Each row comes from the steps of one walk. Every step used is in the known rows, and no mark comes twice. Write the walk behind each row, first mark first.
(in the rows, 128 means zero)
Known rows
h w f y d m: [132 154 127 150 102 149 131  95 127 131 106 123  59  99 130 131 158  90
 155 128  69  95 129  91 169 142 123 160 106 119 111 157 146 102 162 157
  95 198 156]
x q t d m: [145 140  91 150 102 148 142 106 156 107 152 194  89 108 180 122 150  94
 159 103  57  82 125 158 133 140 116 141  96 110  63 161 167 130 167 210
  58 154 185]
w f b d m: [155 151 123 160 121 168 117 127 131 159 104 168 104  87 172 138 150  62
 147 136  78  99 127 122 130 126 115 162 141 106 112 117 189  92 185 123
  74 201 173]
b d p c: [143 129 117 160 111 104 134 133 148  98 123  74 104 106 122 143 148 134
 166 132  97  92 117 119 129 121 110 148  85 142 123 131 161 121 153 137
 102 146 141]
t d m q x: [103  95 132 115 119 121  61 121 173 141 119 185 126  80 155 120 157 117
 154  95  81  78 137 135 130 119 128 102 131 110  52 165 106 141 152 102
  94 124 163]
p d b f y: [166 165 114 128 133 109 101 120 142 154 137 141 138 122 195 152 147 153
  83  97  97 155 156 106  94 155 125 170  74 115 120 164 129 134  93  73
  93 150 103]
m d t: [129 142  75 172  95 126 160  55 110 109 107 118 125 110 119 150 110 147
 157  86 117  98 125 131 170  92 133 104 109 124 158  48  94 124 157 135
 101  70 150]
m d: [108 157  75 150 150 135 133 109 132 136  95 107  96  90 117  95 127 130
 167  89 120 104 129 110 147  92 149  92 105 144 114  87  65 111 148 101
  81 110 139]
y f w h: [125 142 138 110  74 121 129 125  60 120  97 100  97 125 165 186 142 125
 100 134 154 116 190 174 123 137 161 181 146  70 132  81  84 107 194 131
 100 200 112]
e q m d: [114 133  85 173 104 129 107 106 115 119 116 129  98 111  90  72 119 125
 136  55 108 112 148  86 157  98 139  57 111 150  89 112  69  70 140 113
 108 107 143]
b f y d p: [143 156 122 136 135 105 143 105 128  70 113 107 111  93 140 175 179 149
 141 150  75 126 135  91 151 126 125 153  94 122 140 144 166  91 136 143
 109 133 163]
w f b d t q: [144 124 117 133  95  97 120 109  97  85 129 188 125 137 150 193 114 142
  90 117 111 142 116 114 185 110  93 147 142 106 121  86 151  86 117  91
  86 159 117]
y f: [136 112 125 132 120 177 141  73 133 107 140 114 150 108 157 115 152 109
 137 121 147 137 137 150 155 107 160 148 169 122 115  81  67 122 158 104
 106 142 126]
b d p: [133 143 125 140 133  97 166 141 131  89  82 134 136 106 128 179 154 113
 129 142  94 125 129 129 128 119 140 153 124 130 140 121 196  95 159 136
  94 131 195]
w f b d p c u: [117 140 117 125 128 160 115 133 143  85 149 138  99 133 165 132 154 150
 145 128  77  99 137 109 182 111 135 160 124 163 127  69 123  83 151 133
  89 174 118]
p d b f: [165 149 105 152 158 132  94 109 149 160 155 172 185  97 206 128 168 153
 106 138 103 130 172 172  97 127 161 143 132 118 117 104 130 117  69  56
  87 127 119]
q m: [125  98 125 157  87 127  99 123 115 121 151 149 147 141 115 111 108  86
 109  89 125 154 123 104 136 128 124 107 137 126 108 177 153  73 123 136
 156 129 127]
m q t d b f y: [158 172 114 122 127 114  96 123 151 130 145 171 153 137 209 162 134 166
  86  72  96 162 155 106 132 144 125 166  57 119  94 170  99 142  97 104
  78 126 116]
p d m q e: [140  56 155  66 106 128 114 129 132 120 125 194 125  96 100  66 127 125
 149  93 114 138 139 139 129 199  85 109 127 155  65 156 106 126 148 166
 117 116 162]
x q t d p c u j: [125 146 107  89 137  83 132 103 108  57 141 160  84 126 167 154 143 159
 141 109  83  87 146 124 151 103 179 171 121 131 109 136 140 143 137 206
 105 178 151]
u j: [134 145 132  91 149  72 123 110  86 114 100 131 112 117 130 151 129 121
 122 127 145 118 145 118 115 121 172 159 143 108 140 153 150 154 129 149
 147 166 150]
c p d m q e: [129  57 157  61 107 121 125 141 140 107 123 203 126  95 104  73 124 132
 138  92 108 132 142 151 137 198  88 105 132 152  79 165 108 114 144 167
 110 109 152]
m q: [128 100 149 115 125 117 107 130 155 106 135 151 166 112 127 123  94 154
 136  85 165 149 144 143 135 121  93 104 134 131  76 126  66 143 101 138
 138  98 158]
q t d: [110 157  79 121 131 123 135 101 144  87 161 182  93 146 164 122 143 147
 122  93 108  56 137 124 180 133 168 146  74 136  98 142 127 145 152 160
  30 118 149]
h w f b d: [127 162 141 135 149 143 120 135 114 156  94 156 104 122 161 172 125 128
  94 148 107  78 118  78 191  81 158 178 157 125 147  76 150  87 168  54
  53 193 128]
q t d b: [122 137  71 148 154 148 112  94 157 116 133 199 147 145 155 136 141 158
 105  72 103  87 131 161 130 125 120 144  80 119 127 144 128 137  98 102
  60 103 153]
d p: [137 125 125 131 130 107 169 130 139  66 108 121 147 118 135 164 148 133
 132 138 114 142 126 129 125 134 100 132 118 121 127 128 173 103 136 155
 139 110 173]
f y d: [121 155 119 132 132 124 103  86 111 122 120  98  55  99 100 138 157 149
 144 128  85  90 128  64 161 122 139 153  88 129 156 163 121 119 137 120
  93 164 125]
b d: [123 153 128 140 131 111 123 143 116 161  91 147 112 111 119 149 138  99
 122 134 101 103 133 127 133 106 183 157 135 142 148 117 160 117 161 100
  64 159 160]
x q t: [144 119 107 152 111 145 170 112 128  83 149 165 155 127 191 160  87 181
 138 100  65 118 140 112 169  73 133 123 125 109  78 129 114 141 115 200
 114 133 120]
h w f b: [134 139 147 122 153 172 124 116 124 120 134 141 116 143 187 160 109 169
  86 148 136  91 108  58 208  92  93 157 158 103 127  70 114  86 139  62
 113 177  82]
h w: [ 93 138 154 115 117 102 178 130 127 124 113 130  98 156 112 158 125 154
  99 142 125 112 106 104 175 100 165 151 141 143 120 117 111 138 127 117
 120 154 107]
e q m d p: [127 128  95 163 113 108 156 115 131  59 100 123 126 106 108 125 141 131
 138  86  99 132 140  99 145 112 108  82 107 136 100 118 132  62 144 146
 126  96 183]
h w f y d: [110 160 135 126 129 127 116  88 108 117 106  91  54 124 109 147 139 156
 119 131  96  81 132  46 222 116 154 164  99 138 150 137  97  98 135 109
  86 175 114]
f b d p: [144 144 123 140 148 115 155 135 131  89  95 146 131  96 151 189 158 129
 125 149  90 113 117 107 125 105 112 160 130 112 144 110 206  89 166 112
  92 148 180]
t d: [112 150 103 109 140 111 110 115 148 113 155 166  74 143 136 115 155 128
 111 114 123  67 115 149 149 147 145 144  90 141 117 143 135 129 151 132
  42 112 158]
m d p: [123 145  88 147 146 113 173 117 141  72  85 106 123  92 126 142 147 135
 159 110 108 125 127 117 138 109 115 106 102 131 117 100 129  90 150 136
 106  98 180]
j u: [145 135 153 118 156 149 128 127 152  92 137 151 148 125 115 154 121 157
 155 128 151 124 150 152  81 124 129 156 140 169 121  88 126 131 155 104
 128 158 126]
p c u: [106 129 115 119 114 152 107 130 142 106 169 133  92 140 139 101 150 148
 157 117  87 111 137 130 153 122 147 141 116 172 120  96  96 120 133 151
 111 159  98]
c p d b f w: [124 167 127 139 132 111 126 127 110 151 140 175 131 115 222 171 162 179
  53 115 109 120 163 153  87  95 171 174 145  69 116 119  93 120  82  93
 114 146 130]

Write each row's walk
[128  60 172  53 112 124 107 146 120 116 121 184 144 125  89  86 112 149
 133  99 127 162 125 128 157 177  91 106 131 163  87 147  80 124 138 158
 135  88 139]
m q e
[129 124 101 153 106 152 146  91 142  76 139 170 156  93 163 127 109 149
 178  75 102 110 172 105 177 106 136 119 108 116  58 137  91 151 124 195
 107 138 161]
y d m q t
[154 162 117 156 108 149 108  97 130 142 128 135  77  73 151 126 182  85
 174 138  53 114 138 113 125 146 126 153 100 111 110 167 162 111 156 159
  95 186 159]
b f y d m
[121 149 140 109  78  97 123 151  57 129  92 106  87 136 151 192 131 135
  95 138 145 111 186 162 111 148 145 172 127  74 139 104 115 110 180 143
 111 193 113]
f w h
[164 170 127 128 128 118  97 133 136 156 130 142 150 136 193 165 143 148
  83 102  93 180 143 106 106 147 119 168  75 115 126 166 123 129  98  86
 110 139  99]
d b f y
[138 156 125 141 153 139 108 134 117 160 109 163 106  97 152 165 143 122
 118 144  96  86 115  96 128  87 144 167 145 117 153 102 174 108 171  66
  60 182 139]
f b d
[103 140 160 117 120 136 154 131 121 118  99 113 125 180 146 143  92 141
  77 136 151 110 136  92 252 117 157 149 151 146 116  77  78  86 123 105
 113 150 106]
h w f
[151 135 133 127 159 185  98 116 125 123 141 140 131 129 196 145 111 156
 101 141 137  99 120  70 185 105  75 145 151  97 131  76 122  81 139  68
 117 164  92]
w f b
[138 135 129 154 117 118 140 129 146  93 120  77  96 120 144 159 137 153
 143 141 103  76 109  89 174 105 105 163  98 137 121 104 150 102 155 111
  95 167 121]
h w f b d p c
[120 133 111 127 125 167 123 113 146  81 161 140 100 115 165 130 174 145
 157 126  75 104 132 122 159 101 145 165 133 159 125  68 115  98 163 130
  85 178 120]
y f b d p c u
[162 167 117 146 110 117  85 125 128 148 130 147 138 136 172 140 140 150
  78  71  82 174 157  86 119 138 119 134  70 125 107 162 100 103  99  84
 108 131 105]
e q m d b f y
[148 140 122 142 145 132 160 116 133  82  99 141 139  89 161 186 167 122
 128 147  97 116 120 115 134  98 123 167 144 110 139  94 185  87 176 104
  84 153 180]
y f b d p
[155 149 118 161 120 160 120 127 133 162 110 174  98  77 161 141 161  64
 158 137  68 101 119 129  99 124 113 160 137 103 113 132 202 109 186 128
  78 200 176]
f b d m
[141 139 112 165  82 110 153  80  98 126 105 146 138 125 119 187 117 126
 126 118 103  98 127 143 160 101 156 149 132 123 181  69 160 128 167 133
  89 103 166]
b d t
[124 135 109 107 132  85 117 107  99  76 125 140  89 111 142 138 132 137
 148  97  88 113 138 115 138  90 167 145 137 135 112 133 129 111 134 184
 134 175 149]
x q m d p c u j
[105 133 109 126 121 146 121 115 143  74 160 124  83 120 130 118 172 156
 172 131  69  99 136 121 166 116 144 144 112 171 128  94 116 101 138 163
 106 157 123]
y d p c u
[119 146 123  85 139  90 109 111  96 100 129 134  87 126 138 132 144 136
 142 119 117 106 150 120 131 117 185 167 135 138 134 130 128 148 133 165
 135 188 128]
p c u j
[137 133 112 150  91 137 159 109 111  73 145 160 139 148 143 122 118 188
 118  90  90 100 193  81 179 114 152 102 104 132  85 115  98 147 122 178
 122 131 122]
e q t
[131 174 119 128  97 108 104 145  66 149  89 121 111 117 184 190 147 144
  99 132 127 122 199 178 111 128 165 166 122  74 132  80  89  96 161 107
  87 179 109]
m d b f w h
[124 119 109 136 113 136 150 109 141  75 142 165 180 121 167 135  86 173
 148  67 132 128 171 103 178 103 138 115 109 123  64 126  73 160 108 175
 118 115 138]
m q t
[122 145 122  86 140  83 123 112 100  78 122 132  94 122 140 145 151 138
 144 122 111 111 150 120 131 119 176 168 132 136 134 130 143 140 135 174
 139 181 144]
d p c u j
[137  61 168  65  99 136 110 143 125 122 118 194 137 110  98  79 124 120
 150  98 110 163 125 140 142 190  78 108 129 154  71 158 101 121 153 179
 134 105 158]
d m q e
[140 118  99 175  93 112 125 114 147  73 136  67  95 108 105 103 139 152
 170  92  99  95 129  97 142 118  87  93  72 148  92 126 114  97 142 144
 126 120 133]
e q m d p c
[142 109 116 158  57  91  85  96  93  87 169 178 136 137 133 155 122 109
  93  85  94 180 122  89 167 126 110 121 122 113  99 176 157  56  98 126
 134 145 108]
b f y d t q m
[146 118 111 136  92 105 128  89 100  81 139 189 127 119 150 190 135 137
 103 115 109 148 112 128 162 100 102 152 152 102 118  85 143 101 128  88
  81 163 120]
y f b d t q
[140 116 143 131 109 141  96 106 154 109 121 146 126  88 134 118 113 122
 159  81 127 129 153 121 162 139  81 121 117 121  65 143  78 118 124 159
 117 141 183]
w f y d m q
[119 153  92 124 113 118 131 102 137  75 166 189  82 159 146 112 148 171
 105  87  98  48 159 116 185 137 161 125  74 144  86 134 114 142 147 167
  38 115 154]
e q t d
[131  75 180  64 108 144 115 145 120 129 103 204 124 117 116 102 117 128
 127 109 105 139 118 109 189 165  92 132 145 154  75 129  99 100 167 144
 105 137 149]
h w f b d m q e
[135 130  91 164 119 116 138 116 157  85 124  54  96  95 122 116 142 149
 188 110 107  92 116 111 136 114  93 116  69 143 107 116 115 117 146 138
 111 121 130]
m d p c
[168 172 114 130 125 118 106 124 144 135 148 171 140 140 221 175 134 170
  81  88  63 157 139 110 127 129 122 170  64 111 101 172 119 132 101 117
  77 136 107]
x q t d b f y
[139  96 118 161  67 112  90 109  92  91 152 192 146 149 138 158  96  98
  78  81 115 161 114  88 185 113  93 122 151 108 103 140 167  37 116 104
 125 155 116]
w f b d t q m
[111 128 113 121 115 143 129 131 148  77 160 130 102 136 142 120 160 151
 159 122  81 118 136 130 152 126 134 143 112 169 119  95 118 108 137 165
 116 151 120]
d p c u
[117 139 112 125 128 151 119 132 144  88 156 144  92 123 155 133 165 152
 155 129  69 102 128 115 151 108 135 158 118 161 128  83 136 100 152 138
  92 172 120]
f b d p c u
